Known rows, with every way that one mark hangs from another:
J_743{J_589{J_5} J_846{J_282{J_642}}}: [ 0.33  0.15  0.07  0.08  0.13  0.15  0.10  0.12  0.35  0.08  0.10 -0.03
 -0.11  0.02  0.01  0.08 -0.18  0.07  0.06 -0.11  0.34  0.14 -0.25 -0.08]
J_5{J_589}: [ 0.08 -0.07 -0.05 -0.01 -0.03 -0.05  0.01  0.03  0.09 -0.05 -0.06  0.06
 -0.08  0.08 -0.01  0.05 -0.09 -0.02  0.05 -0.06  0.03 -0.08  0.02  0.04]
J_589{J_282{J_5 J_642} J_743{J_846}}: [ 0.23  0.37  0.11  0.04  0.05  0.05  0.23  0.18  0.16  0.17  0.15  0.07
  0.30  0.01 -0.12 -0.05  0.03 -0.22  0.08 -0.21  0.44  0.07 -0.34 -0.11]
J_589{J_5}: [ 0.09  0.00  0.02  0.01 -0.01  0.02  0.01 -0.08  0.10 -0.01  0.05  0.09
 -0.06  0.05 -0.06  0.03 -0.06 -0.17 -0.08  0.03  0.08 -0.06  0.02 -0.05]
J_642{J_282}: [-0.08  0.03 -0.01  0.00  0.07  0.01  0.01  0.08  0.03  0.08  0.03 -0.01
 -0.06  0.06 -0.08 -0.01 -0.04 -0.17 -0.02 -0.04  0.14  0.08  0.05 -0.11]
J_644{J_282{J_743}}: [ 0.06  0.10 -0.13 -0.03  0.06  0.00  0.01  0.05  0.10  0.10  0.05  0.05
  0.15 -0.11  0.04 -0.05  0.10  0.07 -0.06  0.01  0.14  0.07 -0.08 -0.07]
J_282{J_5 J_642 J_743{J_589 J_846}}: [ 0.10  0.02  0.06  0.00  0.17 -0.07  0.14  0.23  0.44  0.04  0.14 -0.07
  0.19 -0.19  0.10  0.07 -0.15  0.19  0.17 -0.22  0.30  0.09 -0.74  0.02]
J_743{J_589{J_5} J_846}: [ 0.32  0.01  0.19  0.06  0.10  0.05  0.11 -0.01  0.21 -0.07  0.11  0.00
 -0.24 -0.01 -0.11  0.12 -0.09 -0.01  0.07  0.00  0.08 -0.06 -0.32 -0.01]
J_644{J_282{J_5 J_743{J_846}} J_642}: [ 0.14  0.34  0.06  0.00  0.16 -0.01  0.00  0.23  0.27  0.14  0.18 -0.05
  0.21 -0.07  0.01 -0.06  0.00  0.03  0.05 -0.05  0.30  0.15 -0.30 -0.06]
J_642{J_282{J_743}}: [-0.14 -0.08 -0.11 -0.04  0.09 -0.03 -0.01  0.09  0.13  0.05  0.09  0.03
  0.09 -0.01  0.00 -0.02 -0.07 -0.11 -0.09 -0.06  0.20  0.11 -0.07 -0.15]
J_5{J_589{J_282{J_642} J_743}}: [ 0.26  0.17 -0.11  0.01 -0.07  0.05  0.16  0.05  0.13  0.08 -0.01  0.21
  0.13  0.07 -0.19 -0.01 -0.07 -0.22  0.04 -0.19  0.34  0.01 -0.05 -0.02]
J_743{J_282{J_5{J_589} J_642} J_846}: [ 0.15  0.30  0.04  0.00  0.15  0.00  0.10  0.23  0.33  0.14  0.10 -0.03
  0.18  0.03  0.02  0.05  0.04  0.02  0.12 -0.21  0.46 -0.04 -0.30 -0.07]
J_743{J_282{J_5 J_642} J_846}: [ 0.08  0.38  0.10  0.01  0.18  0.06  0.09  0.19  0.24  0.20  0.17 -0.09
  0.25 -0.05  0.04  0.01  0.12  0.04  0.07 -0.15  0.44  0.03 -0.33 -0.12]
J_743{J_589{J_282} J_846}: [ 0.20  0.13  0.09  0.03  0.09  0.12  0.25  0.12  0.07  0.03  0.11  0.00
 -0.07 -0.03 -0.15  0.05 -0.04 -0.01  0.08 -0.08  0.03  0.03 -0.35  0.02]
J_743{J_282 J_589{J_5}}: [ 0.31  0.09 -0.03  0.03  0.09  0.03  0.00 -0.08  0.18  0.01  0.10  0.09
 -0.08 -0.07 -0.13  0.12 -0.14 -0.07 -0.05  0.06  0.14 -0.12 -0.11 -0.04]
J_846{J_743{J_282{J_5}}}: [ 0.12  0.12 -0.21 -0.01  0.10 -0.08  0.07  0.03  0.07  0.05  0.13  0.08
  0.33 -0.03  0.11  0.02 -0.06 -0.04 -0.13 -0.03  0.19 -0.03 -0.06 -0.20]
J_589{J_5 J_282{J_743}}: [ 0.01  0.03 -0.17 -0.05 -0.02  0.07  0.14 -0.02  0.15  0.05  0.16  0.20
  0.18  0.01 -0.10 -0.03 -0.11 -0.33 -0.19 -0.02  0.18 -0.04 -0.09 -0.10]
J_846{J_282{J_642 J_743{J_589}}}: [ 0.10 -0.07 -0.21  0.01  0.08  0.03  0.00  0.16  0.32  0.06  0.04 -0.01
  0.16 -0.14  0.13  0.02 -0.28  0.22  0.02 -0.15  0.26  0.21 -0.27 -0.02]
J_644{J_282{J_5} J_642}: [ 0.12  0.36  0.01  0.02  0.07 -0.05 -0.09  0.16  0.15  0.15  0.05 -0.02
  0.13 -0.02 -0.06 -0.06 -0.11 -0.08  0.07  0.00  0.18  0.13 -0.04  0.03]
J_644{J_282{J_642 J_743{J_589}}}: [ 0.19  0.10 -0.12 -0.01  0.11  0.02  0.06  0.10  0.34  0.12  0.01  0.02
  0.12 -0.23  0.00  0.03 -0.04  0.24  0.08 -0.11  0.23  0.15 -0.42  0.03]
J_589{J_5 J_282{J_642 J_743{J_846}}}: [ 0.03  0.19 -0.01 -0.03  0.07  0.19  0.24  0.06  0.31  0.15  0.21  0.11
  0.20  0.01 -0.12 -0.02  0.05 -0.20 -0.10 -0.15  0.41  0.06 -0.36 -0.13]
J_846{J_743}: [ 0.07 -0.06 -0.16 -0.01  0.00 -0.02  0.08 -0.06  0.00 -0.06  0.02  0.08
  0.09  0.03  0.06  0.01 -0.02  0.05 -0.10 -0.02  0.00  0.03 -0.03 -0.12]
J_846{J_282{J_5 J_642} J_743{J_589}}: [ 0.23  0.02 -0.26  0.03  0.10 -0.08  0.10  0.21  0.32  0.04  0.04  0.03
  0.24 -0.06  0.20  0.05 -0.39  0.14  0.04 -0.20  0.27  0.20 -0.29 -0.12]
J_846{J_282 J_743}: [ 0.12 -0.03 -0.27  0.02  0.02  0.02  0.05  0.03 -0.01 -0.01  0.03  0.06
  0.13  0.09  0.17 -0.02 -0.15  0.08 -0.14 -0.02  0.11  0.14  0.18 -0.21]

Rows:
[ 0.42  0.38  0.13  0.07  0.11  0.15  0.09 -0.08  0.19  0.11  0.18  0.09
  0.08  0.02 -0.17  0.02  0.18 -0.11 -0.06 -0.04  0.54 -0.04 -0.09 -0.20]
J_589{J_5 J_743{J_282{J_642} J_846}}
[ 0.07  0.14 -0.17 -0.05  0.07 -0.12  0.07  0.23  0.43  0.16  0.01  0.08
  0.28 -0.09  0.09 -0.01 -0.09  0.02  0.09 -0.22  0.40  0.05 -0.32 -0.02]
J_644{J_282{J_5{J_589} J_642 J_743}}
[ 0.19 -0.01 -0.21 -0.01  0.05 -0.10  0.24  0.12  0.15  0.00  0.09  0.15
  0.19 -0.06 -0.01  0.06 -0.31 -0.13 -0.01 -0.12  0.03  0.03 -0.37 -0.06]
J_846{J_743{J_589{J_282{J_5}}}}
[-0.02 -0.02  0.00 -0.03  0.16 -0.13  0.11  0.30  0.33  0.04  0.14  0.02
  0.07  0.07  0.05  0.04 -0.14 -0.17  0.06 -0.20  0.36  0.02 -0.31 -0.17]
J_642{J_282{J_5{J_589} J_743{J_846}}}
[ 0.20  0.30 -0.05  0.00  0.04 -0.11 -0.08  0.20  0.25  0.10 -0.01  0.05
  0.04  0.05 -0.06  0.00 -0.20 -0.10  0.12 -0.07  0.21  0.04 -0.03  0.07]
J_644{J_282{J_5{J_589}} J_642}
[-0.01 -0.14 -0.14 -0.05  0.02 -0.22  0.00  0.16  0.28 -0.05  0.03  0.10
  0.19 -0.02  0.13  0.04 -0.23 -0.06  0.04 -0.14  0.18 -0.08 -0.22 -0.01]
J_282{J_5{J_589} J_743}
[ 0.34  0.22 -0.09  0.03  0.02  0.01  0.01 -0.02  0.15  0.07  0.00  0.13
  0.14  0.01 -0.11  0.04  0.03 -0.02  0.02 -0.11  0.44 -0.07  0.02 -0.07]
J_5{J_589{J_743{J_282{J_642}}}}
[ 0.35  0.11 -0.21  0.01  0.12  0.07  0.11 -0.11  0.31  0.03  0.11  0.15
  0.08 -0.08 -0.07  0.13 -0.15  0.04 -0.10 -0.06  0.30 -0.01 -0.26 -0.14]
J_846{J_743{J_282{J_642} J_589{J_5}}}
[ 0.40  0.21 -0.02  0.05  0.02  0.02 -0.02 -0.17  0.02  0.03  0.13  0.18
  0.05  0.01 -0.15  0.02  0.03 -0.25 -0.14  0.09  0.32 -0.14  0.17 -0.18]
J_589{J_5 J_743{J_282}}
[ 0.20  0.13 -0.05  0.00  0.02  0.12  0.18  0.03  0.30  0.10  0.07  0.14
  0.00 -0.03 -0.22  0.07 -0.22 -0.20  0.01 -0.12  0.21  0.03 -0.31  0.03]
J_743{J_589{J_5 J_282{J_642}}}
[ 0.40  0.25  0.08  0.10  0.05  0.15  0.08  0.04  0.20  0.08  0.12  0.07
  0.03  0.12 -0.02 -0.02 -0.01 -0.11 -0.03 -0.09  0.53  0.10  0.02 -0.23]
J_589{J_5 J_743{J_846{J_282{J_642}}}}
[ 0.32  0.27  0.04  0.03 -0.01  0.12  0.25  0.10  0.14  0.08  0.06  0.12
  0.07  0.11 -0.20  0.01  0.06 -0.16  0.09 -0.22  0.40  0.00 -0.20 -0.06]
J_5{J_589{J_282{J_642} J_743{J_846}}}
[ 0.33 -0.15 -0.14  0.02  0.04 -0.04  0.11 -0.12  0.20 -0.13  0.05  0.16
 -0.11 -0.01 -0.03  0.12 -0.24 -0.02 -0.07  0.01  0.00 -0.06 -0.21 -0.10]
J_846{J_743{J_589{J_5}}}
[ 0.09  0.22 -0.11 -0.02  0.07  0.04 -0.11  0.05  0.15  0.10  0.08  0.02
  0.14 -0.08 -0.06 -0.06 -0.02  0.06 -0.04  0.03  0.17  0.16 -0.03  0.00]
J_644{J_282{J_743} J_642}
[-0.05  0.03 -0.23 -0.02  0.04  0.07 -0.02  0.13  0.22  0.11  0.05  0.00
  0.26 -0.04  0.18 -0.06 -0.13  0.12 -0.07 -0.13  0.35  0.21 -0.05 -0.11]
J_846{J_282{J_642 J_743}}
[ 0.07  0.21  0.04  0.05  0.10  0.17  0.08  0.18  0.15  0.15  0.07 -0.11
  0.07  0.06  0.10 -0.04  0.03  0.15  0.05 -0.14  0.33  0.20 -0.06 -0.11]
J_743{J_846{J_282{J_642}}}
[-0.09 -0.11 -0.15 -0.06  0.09 -0.20  0.02  0.24  0.32  0.04  0.07  0.09
  0.13  0.05  0.06  0.03 -0.27 -0.22  0.01 -0.18  0.30  0.01 -0.18 -0.12]
J_642{J_282{J_5{J_589} J_743}}
[ 0.19 -0.18 -0.09  0.00  0.05 -0.06  0.02 -0.05  0.30 -0.10  0.09  0.12
 -0.04 -0.11 -0.03  0.10 -0.25 -0.02 -0.05  0.01  0.07 -0.05 -0.30 -0.01]
J_282{J_743{J_589{J_5}}}
[ 0.09 -0.03 -0.20  0.01  0.12 -0.10  0.01  0.27  0.42  0.09  0.07 -0.01
  0.29 -0.16  0.22  0.02 -0.40  0.15  0.07 -0.20  0.33  0.20 -0.40 -0.04]
J_846{J_282{J_5 J_642 J_743{J_589}}}
[ 0.01  0.28 -0.06 -0.01  0.11 -0.01  0.00  0.14  0.22  0.20  0.09 -0.02
  0.33 -0.08  0.04  0.00 -0.01 -0.03  0.02 -0.12  0.37  0.02 -0.18 -0.06]
J_743{J_282{J_5 J_642}}
[ 0.00 -0.12 -0.10 -0.02  0.16 -0.20  0.03  0.23  0.33  0.03  0.10  0.03
  0.10 -0.12  0.03  0.06 -0.35 -0.11  0.04 -0.13  0.20  0.08 -0.42 -0.08]
J_642{J_282{J_5 J_743{J_589}}}
[ 0.09  0.35  0.09  0.01  0.15  0.19  0.08  0.07  0.14  0.17  0.14 -0.09
  0.13 -0.03 -0.04  0.01  0.24  0.14  0.01 -0.09  0.36  0.05 -0.20 -0.10]
J_743{J_282{J_642} J_846}
[ 0.41  0.31  0.07  0.05  0.09  0.08  0.09  0.03  0.17  0.07  0.08  0.06
  0.08  0.03 -0.11  0.05  0.16  0.03  0.07 -0.14  0.50 -0.06 -0.12 -0.13]
J_5{J_589{J_743{J_282{J_642} J_846}}}
[ 0.23  0.13  0.06  0.07  0.14  0.13  0.10  0.20  0.25  0.08  0.06 -0.12
 -0.04 -0.03  0.07  0.05 -0.12  0.25  0.14 -0.14  0.26  0.20 -0.29 -0.02]
J_743{J_589 J_846{J_282{J_642}}}
[ 0.38  0.06  0.13  0.06  0.01 -0.03  0.10  0.01  0.06 -0.09  0.02  0.08
 -0.11  0.11 -0.07  0.05  0.06 -0.02  0.10 -0.08  0.20 -0.09 -0.07 -0.07]
J_5{J_589{J_743{J_846}}}
[ 0.22 -0.02 -0.23  0.00  0.02  0.02  0.23  0.01  0.05 -0.02  0.06  0.16
  0.06 -0.04 -0.09  0.05 -0.19 -0.03 -0.06 -0.06 -0.05  0.04 -0.23 -0.05]
J_846{J_743{J_589{J_282}}}
[-0.07  0.17  0.06 -0.01  0.19 -0.04 -0.02  0.26  0.29  0.10  0.23 -0.06
  0.15  0.03 -0.04 -0.03 -0.17 -0.17  0.02 -0.12  0.38  0.19 -0.30 -0.13]
J_644{J_642{J_282{J_5 J_743{J_846}}}}
[ 0.18  0.06 -0.23 -0.01  0.04  0.08  0.26  0.03  0.19  0.06  0.04  0.13
  0.15 -0.06 -0.10  0.05 -0.17  0.03 -0.02 -0.17  0.13  0.13 -0.36 -0.03]
J_846{J_743{J_589{J_282{J_642}}}}
